Each row was made from one walk, in order. Every step used is in the known rows, and no mark comes twice. Write each row's walk.
(in the rows, 128 means zero)
Known rows:
zisen-fopul-vegal-bozab: [113 105 171 119 122 118  91 141 123 198 131 110 134 156 140  57 153  75
 120]
muzo-vegal-bozab-zisen-fopul: [108 104 171 107 124 134 107 129 140 240 137 117 132 146 140  57 157  94
  96]
fopul-zukudu-vegal: [126 100 133 123  77  84  92 148 110 185 138 142 116 135 152  79 105 119
 141]
zisen-bozab: [122 126 161 117 120 117 106 152 122 178 130 118 134 159 153  74 136  93
 146]
zisen-fopul-zukudu-vegal-muzo: [120  90 132 125  81  77  84 142 129 213 120 125 121 106 151  76 102 103
 128]
muzo-zisen-bozab-lipan: [119 119 182 118 120 128  99 155 131 151 148 126 112 112 158  77 135 101
 134]
bozab-zisen: [129 126 148 110 102 121  98 156 122 196 140 127 121 167 159  75 136 112
 137]
zisen-fopul: [124 116 151 114 118 106 118 148 125 186 135 124 133 165 153  73 134  87
 145]
zisen-bozab-vegal: [122 113 163 110 121 100  99 157 125 201 132 114 120 176 151  66 151  94
 153]
zukudu-vegal-muzo-zisen-bozab-lipan: [120 113 158 129 110 113  76 120 131 184 138 115 104  52 154  78 103  95
 127]
zukudu-zisen-bozab-vegal-muzo: [126 113 150 114 131  77  64 156 136 208 111 103 102 117 158  72 126  83
 139]
fopul-zukudu: [127 103 149 119  85  98 101 183 115 163 139 139 122 158 161  82 128 126
 144]
muzo-zisen-fopul-zukudu: [118  80 168 108 103 100 109 163 143 171 138 139 116 147 155  67 126 119
 112]
zukudu-vegal-muzo-zisen-fopul-bozab-lipan: [116 111 162 131 110 107  91 108 132 204 137 115 106  72 146  70 114  81
 114]
zukudu-vegal-bozab-lipan: [118 130 150 138 101 127  89 141 100 176 149 124 119 102 148  78 117  90
 141]
muzo-vegal: [129 107 147 113 111 111 119 137 120 190 152 129 124 122 155  78 137 105
 141]
zisen-fopul-vegal: [123  99 157 112 110  95  96 139 124 194 133 120 131 161 146  66 148  78
 140]
fopul-vegal-bozab: [122 112 164 124 115 126  84 147 110 180 139 112 128 144 146  65 147  94
 126]
muzo-zisen-fopul-bozab: [117 108 179 112 132 115 121 126 137 191 138 121 123 156 146  60 140  92
 107]
muzo-zisen-fopul: [123 100 163 107 128 112 119 137 142 175 143 127 121 141 155  65 127  98
 118]

Write each row's walk:
[106 100 174 113  97 122  91 178 136 212 126 127 131 178 147  62 146 113
 100]
vegal-bozab-zisen-fopul-zukudu
[122  86 169 105 120 102  99 126 139 185 142 123 118 140 147  58 141  90
 115]
muzo-zisen-fopul-vegal
[123 100 154 109 101 103  70 138 139 231 120 107 122 140 151  66 147  87
 120]
bozab-zisen-fopul-vegal-muzo
[125 116 148 112 130  83  95 152 129 184 125 129 117 140 155  75 119  74
 137]
zukudu-zisen-fopul
[119 128 162 117 114 144  93 158 121 200 136 117 128 162 152  67 142 111
 115]
vegal-bozab-zisen
[117 133 172 126 120  96  91 158 119 179 130 128 110 134 150  80 135  60
 142]
zukudu-zisen-fopul-bozab-lipan
[118 102 155 122 121 101  97  90 137 222 128 110 114  96 142  59 108  88
  98]
zukudu-vegal-muzo-zisen-fopul-bozab
[116 111 165 112 117 140 100 134 127 221 145 120 127 133 147  65 151 112
 105]
muzo-vegal-bozab-zisen
[123 134 164 114 106 126  99 145 117 209 135 122 124 183 151  70 149 107
 126]
fopul-bozab-zisen
[120 103 162 103 101 105  83 138 133 225 129 123 126 177 146  62 156  84
 125]
bozab-zisen-fopul-vegal
[133  93 150 111 119 101  94 147 140 190 143 109 102 107 163  69 131 120
 127]
bozab-vegal-muzo-zisen
[120 105 172 118 129 116 107 125 143 200 127 107 119 117 150  63 130  93
 102]
vegal-muzo-zisen-fopul-bozab
[117 118 169 128 113 138 107 152 114 175 158 124 122  95 151  79 149  98
 135]
muzo-vegal-bozab-lipan
[116  76 152 112  95  84 101 129 138 195 140 142 111 124 147  63 103 111
 107]
muzo-zisen-fopul-zukudu-vegal
[119 110 165 110 134  74  91 146 131 222 121 119 106 174 146  60 145  67
 134]
zukudu-zisen-fopul-bozab-vegal
[119 110 160 120 124 134 116 136 118 193 149 119 130 118 148  70 144 105
 119]
muzo-vegal-bozab
[119 123 162 118 132  87  95 139 126 198 120 122 116 158 147  69 131  66
 127]
zukudu-zisen-fopul-bozab
[113  88 182 113 133 123  95 129 139 187 139 113 124 134 141  50 148  87
  94]
muzo-zisen-fopul-vegal-bozab
